In the rows, zero is written as 128.
Known rows, with every way that one mark hangs from another:
lumi{nuze{roduv{fogin ruvag} vakol}}: [118 125 134  95 132 119 133 125 153 183 130 147 143 163 113 139 175 198
 107 160 130]
nuze{lumi roduv{ruvag}}: [134 123 130 149 118 118 150 143 141 155 101 175 104 189 121 146  97 160
 118 119 129]
diviv{nuze}: [141 169 157  98  98 114  72 113  63 137 138  94  91 195  94 120  88 121
 131 147 144]
nuze{vakol}: [ 96 124 127 120 104 131  83  99  80 122 134 139 147 181 126 131 125 131
 142 135 147]
nuze{lumi ruvag vakol}: [ 94 118  99 128 144 132 130  83 110 107 173 144 187 163 156  88  96  86
 183 135 158]
nuze{ruvag}: [116 149 144 114 122 118  92 119 101 130 138 124 140 128 114 130 104 123
 140 111 130]
lumi{nuze{roduv}}: [131 165 162  96  91 109  91 166 130 173  89 121 134 168  76 142 157 131
  88  92 162]
diviv{nuze{lumi ruvag}}: [139 157 130 111 132 114 118 102  96 118 170  88 127 176 122  76  58  75
 173 144 150]
diviv{nuze{lumi ruvag{roduv}}}: [167 176 126  98 142 114 101 121 131 123 165  77  74 133 120  81  69 104
 172 146 175]
ruvag{nuze{lumi} vakol}: [146  95 110 181 134 143 157 121 126  94  96 114 131 154 137 141 106  68
 131  96 123]
vakol{nuze{roduv{ruvag}}}: [123 141 172 105  88 113 149 164 117 155  81 187 103 153  98 198 125 163
  55 110 112]
vakol{nuze{roduv}}: [102 152 180 103  68 115 124 174 108 145  94 150 135 109  95 186 154 102
  61  89 130]
lumi{nuze{roduv{ruvag{vakol}}}}: [153 139 124 141 157 127 128 158 140 155  81 145 113 196  90 145 130 160
  81 104 134]
roduv{fogin nuze{lumi ruvag vakol}}: [ 94 100  83 149 138 144 146  67 125 132 168 111 203  84 185  88 133 140
 188 148  94]
ruvag{nuze{vakol} roduv{fogin}}: [129 118 130 103 102 135 109 102 141 142 129  98  89  66 141 166 169 175
 128 161 113]
roduv{fogin nuze{lumi} ruvag{vakol}}: [152  91  84 207 176 154 152 102 111 116  94 130 118 144 161 107 117 196
 151 148  61]
nuze{ruvag{roduv} vakol}: [114 148 115 100 137 128  80 102 126 123 157 122 113  99 133 120 119 149
 153 133 150]
lumi{nuze{roduv{fogin} ruvag vakol}}: [ 87 143 124  85 129 119 125 120 170 172 174 111 198  86 122 111 183 120
 127 138 147]
ruvag{roduv{fogin} vakol{nuze{lumi}}}: [161 115 127 137 160 146 130 166 139  66 111 127 101  66 130 113 169  95
 123 125 124]
ruvag{nuze{lumi} roduv vakol}: [172 108 108 170 142 146 136 141 150  90  86 105  73 103 134 139 113 105
 130 106 128]

Rows:
[148 110 142 134 162 145 140 141  98  94 106 167 113 129 121 156 150 152
  95 141  76] : roduv{fogin ruvag{vakol{nuze}}}
[147 149 140  88 131 116 128 159 135  93 122 131 121  87 124 122 123  99
 129 108 152] : vakol{nuze{lumi ruvag{roduv}}}
[112 139 107 109 136 123 132  75  95 118 205  97 160 183 146  69  66  66
 189 161 162] : diviv{nuze{lumi ruvag vakol}}
[146 146 101 152 176 132 127  98  97  96 180  82 131 158 130  60  52  41
 177 132 147] : diviv{nuze{lumi ruvag{vakol}}}
[137 101 110 185 169 140 170 141 169 129 122 157 111 125 145 119 128 148
 123 130 102] : nuze{lumi roduv{fogin ruvag{vakol}}}
[ 78 122 106 140 118 126 154 109 148 143 177 150 190 121 151 103 105  78
 155 111 156] : nuze{lumi roduv ruvag vakol}
[134  96 113 116 115 137 139 103 166 121 138 103 109  81 158 135 157 140
 155 161 127] : ruvag{nuze{lumi vakol} roduv{fogin}}
[112 107 136 157 131 142 172 177 148 102 121 146 165  69 136 120 169  59
  98 108 120] : ruvag{vakol{nuze{lumi roduv{fogin}}}}
[107 122 164 113  86 123 159 174 151 129 122 150 161  81 126 143 175  89
  98 119 126] : vakol{nuze{lumi roduv{fogin}}}
[ 77 147 169  93 103 116 146 157 146 152 156 135 164  20 123 163 174 112
  85 113 107] : vakol{nuze{roduv{fogin} ruvag}}
[ 86 117 114 146  97 130 139 124 129 137 144 157 161 162 145 122 122  90
 138 116 160] : nuze{lumi roduv vakol}
[110 132 179 101  99 118 152 165 141 162 108 175 106 102 113 192 168 185
  65 135  87] : vakol{nuze{roduv{fogin ruvag}}}
[150 106 105 186 164 154 119  96 102 132  90 125 102 116 143 143 130 226
 125 144  53] : roduv{fogin nuze ruvag{vakol}}
[164 179 141  65 148 108  63 149 143 139 104  95 107 129  89 113 141 149
 128 112 172] : lumi{nuze{ruvag{roduv}}}
[168 123  80 199 147 152 105 133 116 101  74 101  90 105 144 109 115 150
 143  97 124] : ruvag{roduv{nuze{lumi}} vakol}
[154  92 140 128 127 125 168 116 144 138 105 144 105 156 145 161 124 180
 132 154  86] : roduv{fogin ruvag{nuze{lumi}}}
